Each row was made from one small tree. The marks that hang from a mark follow it in brackets, in the order of their numbers. Every link used is in the known rows. Write each row's tree.
Known rows
q591{q461 q539 q813{q42 q763}}: [ 31.1  -2.8   9.8  35.4  -7.0 -14.7  -1.1   6.4  11.4 -22.4  -8.0  16.5
   0.3  24.1  20.9 -77.5   8.7 -18.8 -31.5  14.0  14.6]
q442{q194}: [-12.6  26.3 -23.3  34.8  22.8 -23.4   0.1  34.6 -18.8 -27.4  23.6  -1.5
 -12.1  21.1  11.0  17.0 -23.4 -25.6 -41.8   4.1  23.9]
q67{q194}: [-14.2  35.2 -15.5  47.1  23.9  -6.0   6.5  34.6 -13.9 -30.7   5.7 -24.9
   3.4  17.6   6.3 -12.3 -29.1 -24.1 -39.9 -20.3  21.1]
q539{q591{q461 q813{q42 q763}}}: [ 18.4  -1.2  22.3  31.2 -11.8 -16.5 -10.1  -1.5   5.9 -18.2 -22.8  -9.3
 -23.8  26.3  16.6 -40.9  -0.5 -12.5 -34.5  13.6  20.4]
q442{q194{q67 q813}}: [  0.7  24.3 -40.6  16.4  25.0 -28.2  -6.6  33.9 -10.9 -15.3  14.7   7.7
  34.1   4.8 -10.0  38.2 -32.3  -4.6 -39.2 -15.0  13.4]
q539{q591{q461}}: [-12.9  11.0   6.4  34.1   8.1 -18.6 -10.8  21.3 -12.8 -25.5  -9.4  22.3
 -37.3  11.6  -2.7   5.5 -30.6 -60.1 -39.8  29.9  15.3]
q813{q42 q763}: [ 10.9  10.1 -21.8  27.5  -3.1  -4.6  -0.8  -7.5   2.1 -27.7  -4.4 -22.2
  -5.4  28.9  19.9 -34.6 -10.2  17.6 -32.8   2.3   7.7]
q591{q461 q539 q813}: [  6.6  14.7  -1.1  38.2   8.4 -28.1   0.7  35.1  -1.1 -24.8   2.0  36.2
   0.0  12.3   3.4 -50.6 -10.7 -62.2 -32.4  15.0  16.7]
q194{q67 q442}: [-21.2  37.0 -31.9  38.3  27.4 -17.7  -7.8  49.5   0.8 -20.3   2.0 -19.2
  42.6  -1.2   4.7  28.0 -52.3  -9.6 -37.8 -17.3   9.5]
q539{q591{q813}}: [ -1.0  23.3  -6.6  30.2  -4.8 -24.4  -1.7  24.0 -10.1 -20.0  -4.5  -6.8
 -23.7  11.7   1.6  -4.8 -13.5 -34.0 -39.2   2.7  16.2]
q813{q194{q67} q763}: [ -6.2  25.5 -33.3   7.4   2.0 -23.6  12.4  27.9  23.8 -26.0   0.4 -44.6
  21.1  11.8  -4.1  -2.6 -40.4   7.7 -31.7 -11.6   2.8]
q461{q591}: [-14.4  19.9 -15.3  36.5  14.1  -4.5   1.3  36.9  -6.3 -25.5   9.9  25.8
 -32.9  11.2  -2.2  12.1 -37.0 -48.3 -40.0  13.5   6.1]
q813{q194}: [-12.1  24.5 -43.2  25.2   4.3 -23.7   8.7  29.4   0.3 -22.0  14.8 -27.1
  -4.6  12.8  -4.6  -2.5 -31.4 -22.8 -31.5  -3.4   9.5]
q67{q194{q813}}: [  1.5  23.8 -34.5  35.4  21.3  -3.8   1.6  17.1 -18.8 -18.8  -1.3  -5.2
  13.3   8.4 -11.3 -11.0 -23.3 -11.9 -41.1 -27.4   9.3]
q539{q591{q461 q813{q42}}}: [ 12.0   5.3  16.8  41.6  -2.6 -25.4 -17.8  16.3  -6.8 -12.7  -9.0  -2.2
 -15.5  20.9  12.6 -24.9  -7.0 -35.1 -30.2   9.1  22.6]
q591{q461 q539 q813{q42 q194}}: [ 18.7   4.1 -11.2  38.9  -1.6 -30.8  -0.9  28.4  10.0  -4.4  14.2  -6.7
  12.2  16.7  10.8 -54.4  -2.2 -43.5 -25.0   2.0  18.6]
q194{q67 q813{q763}}: [ 10.2  15.9 -39.8   3.3   3.3 -13.9   0.9   6.3   8.6 -23.4 -13.3   2.1
  32.1   6.2 -13.5  -5.6 -31.0  19.6 -34.2 -11.4  -5.5]
q442{q194{q67 q813{q763}}}: [  8.8  17.2 -30.3   7.1  15.1 -17.8   0.0  18.1   0.9 -20.5   1.0   0.7
  24.0  10.5  -5.2  19.2 -25.3  17.3 -42.7 -12.2   9.8]
q194{q813}: [  5.0  16.3 -49.0  21.3   6.8 -13.1  -3.0   7.6 -14.0 -17.7  -2.1  17.2
   4.7   7.1 -15.5  -1.5 -21.2 -14.4 -34.7  -4.3  -1.6]
q813{q42}: [  3.4  14.8 -29.0  37.7   7.6 -13.3  -7.8   8.8 -11.1 -20.9   9.5 -14.4
   8.2  23.1  16.6 -12.1 -16.2  -5.6 -27.6  -3.3  11.7]
q763{q813{q42 q194}}: [ 15.3  16.9 -30.0  20.5  18.2 -37.6  -0.3  -0.6  -4.7 -15.5   1.5 -34.4
  12.6  24.6   6.9 -16.9 -24.7  13.3 -14.8  -0.3  29.6]
q194{q67 q442 q813{q42}}: [  8.6  18.2 -49.4  35.6  20.9 -11.7 -21.2  20.7  -1.5   1.6  -0.7 -14.5
  63.3  -1.5   2.8  21.4 -33.2  17.6 -33.5 -33.9   1.7]

Which tree is each row?
[ 24.1  -0.3 -36.0  17.8  -6.8  -0.5  -5.4 -22.7  -1.1 -15.6 -10.6  -6.2
   5.4  19.5   4.6 -30.0  -3.7  27.6 -33.0  -7.4  -2.7]  q194{q813{q42 q763}}
[  5.2  20.3 -36.4  58.4  28.0   8.0 -13.1  18.2 -16.5   0.4  -2.0 -30.7
  33.8   5.4   8.5  -1.7 -18.2   8.3 -43.4 -43.8  12.7]  q67{q194{q442 q813{q42}}}
[ -0.2  20.5 -36.3  28.4   8.4 -12.3  -2.6  27.0  23.4  -5.5  -0.2 -70.4
  43.4   9.5  17.4   3.6 -36.3  30.1 -33.8 -27.9   7.4]  q813{q42 q194{q67 q442} q763}
[ 21.9   7.2 -27.3  13.0  12.4 -15.7  -8.7   3.0   1.8 -11.8   4.7 -15.3
  34.5  17.7   8.8  11.2 -12.2  36.2 -37.6 -19.8  11.2]  q442{q194{q67 q813{q42 q763}}}
[  6.9   9.1 -33.4  20.8  -9.2 -12.3   6.8  -1.1  12.4 -15.3   4.1 -51.0
  -3.9  25.4  14.6 -27.7 -15.8  17.9 -29.7  -6.1   6.2]  q813{q42 q194 q763}
[ 18.2   5.6 -13.6  40.1  -2.9 -15.1   7.4  34.3  12.4   0.0  28.0  -0.7
 -12.8  12.1   8.9 -26.2  -3.7 -47.4 -32.3  -2.4  10.1]  q461{q591{q539 q813{q42 q194}}}
[-21.4  37.0 -49.6  32.3  22.5 -24.0  -0.5  56.8  11.9  -8.1  10.1 -45.1
  43.5  -3.4  -3.3  35.4 -57.0 -10.6 -34.7 -25.3   9.0]  q813{q194{q67 q442}}
[ 14.4  13.3 -40.7  25.1  11.1  -0.8 -14.1   3.6  10.5  -3.3 -15.7 -24.3
  54.6   2.1   6.7   3.0 -29.0  43.2 -37.7 -27.7  -3.2]  q194{q67 q442 q813{q42 q763}}
[ 31.1   4.9 -10.2  30.2 -11.0 -12.3   5.4  -1.3   9.2 -20.6   1.8  -5.5
   2.2  22.0  27.0 -60.7  14.4  -1.1 -34.5   0.9   5.7]  q591{q539 q813{q42 q763}}
[ -8.4  27.3 -41.9  37.8  21.8 -22.6  -9.3  41.8  11.8  -0.5  13.0 -59.9
  54.7   4.6  11.6  22.1 -44.2   9.5 -30.6 -33.8   9.2]  q813{q42 q194{q67 q442}}
[  7.4  29.9 -29.0  27.7  35.0 -40.5  -9.9  26.7   9.3  -6.0  -3.3 -51.1
  57.8   8.9  11.3  15.9 -46.2  27.5 -19.1 -22.0  30.8]  q763{q813{q42 q194{q67 q442}}}
[  1.1  12.6 -38.4  35.6   1.6  -4.2   1.2  10.2  14.3  -7.9   0.8 -60.6
   6.8  15.7  20.0 -11.3 -22.8  20.1 -38.1 -15.7   7.1]  q813{q42 q194{q442} q763}
[ 20.1   7.2  -0.5  31.2  -5.2  -1.7   2.2  15.7  15.4 -19.6  -3.1 -10.2
 -20.0  26.2  18.1 -36.0  -5.9  -1.8 -33.7  -3.1   8.4]  q461{q591{q813{q42 q763}}}
[ -0.2  15.5  13.0  35.0   0.6 -27.4  -8.5  30.3  -6.9 -22.9 -13.5  12.4
 -22.8  14.5  -3.5 -17.7 -18.8 -53.4 -35.6  15.1  22.2]  q539{q591{q461 q813}}
[ 14.8   7.2  -4.1  22.3  -7.3 -25.8  14.3  23.8  21.0 -19.6  -3.1   0.1
 -11.1  13.6   0.6 -63.1  -7.7 -38.4 -33.8  10.6  12.9]  q591{q461 q539 q813{q194 q763}}
[ 13.4  14.0 -26.1  49.2  18.4  15.5  -5.4   0.2  -3.4  -6.3 -17.2 -39.7
  22.6   9.9  15.9 -19.5 -13.8  32.3 -48.2 -42.0   9.1]  q67{q194{q442 q813{q42 q763}}}
[ -5.3  27.9 -49.4  27.0  24.3 -15.9 -12.0  35.5  -1.2  -6.3  -5.9   1.5
  53.1  -8.1 -13.1  31.0 -46.4   0.3 -40.4 -28.1  -1.4]  q194{q67 q442 q813}
[  6.1  15.7  -8.4  39.0   4.4 -12.8   7.7  39.4   3.1 -18.8  14.8  45.0
 -23.5   6.7   1.5 -21.2 -11.9 -67.2 -41.4  12.9   6.6]  q461{q591{q539 q813}}
[  7.6  13.6 -17.5  31.0   1.7 -35.6   7.4  40.3   9.1 -15.9  13.3   9.1
  -0.3   8.7  -4.9 -46.2 -15.4 -62.3 -29.7   6.4  18.2]  q591{q461 q539 q813{q194}}
[  5.8  20.9 -14.2  23.2   7.6 -44.6   3.8  58.6  19.8 -15.7  11.9  -2.1
  38.3   3.3  -7.0 -33.9 -29.2 -51.5 -25.8  -5.6  16.5]  q591{q461 q539 q813{q194{q67}}}
[  6.9   8.2  18.5  23.4 -10.7 -20.4  -2.0  12.4   5.3 -27.9 -28.7   2.3
 -38.7  17.6   1.7 -32.9 -13.3 -31.7 -39.7  20.2  19.2]  q539{q591{q461 q813{q763}}}
[ 15.2   7.6 -42.0  31.8  14.2 -16.8 -12.0   5.1 -22.5  -6.6  19.3  -0.6
   8.3  19.0   6.3  14.1  -4.5   5.2 -37.8 -10.6  14.4]  q442{q194{q813{q42}}}
[ 22.7   8.1 -21.9  34.5   8.9   8.8   0.1 -10.8  -4.6 -16.0 -10.3 -31.3
  15.8  19.9   6.4 -39.3  -3.6  30.5 -39.9 -31.4   8.3]  q67{q194{q813{q42 q763}}}
[-13.1  30.1 -36.6  20.4  11.2 -15.1   6.8  39.6  25.4 -16.0  -6.7 -55.5
  33.7   2.1   3.5  11.8 -51.0  13.0 -39.3 -21.5   6.1]  q813{q194{q67 q442} q763}
[ 15.4  15.6 -29.7  44.4  18.7  -1.1  -7.7   5.5 -18.0 -10.3   4.0 -21.5
  21.4  16.0   2.5 -17.3 -10.4   6.7 -34.8 -34.9   9.8]  q67{q194{q813{q42}}}
[ -8.5  20.0 -44.6  47.2  12.6 -12.8  -7.0  27.1   2.6  -0.9  14.6 -53.1
  16.9  10.3  15.7   8.7 -27.9  -2.4 -35.4 -19.4  10.6]  q813{q42 q194{q442}}
[ 22.7   8.0 -34.0  10.7   0.6  -9.1  -8.1  -6.9   8.8 -14.2 -10.6 -12.9
  42.1  13.3   0.4 -17.4 -17.3  36.4 -30.0 -19.7  -3.9]  q194{q67 q813{q42 q763}}
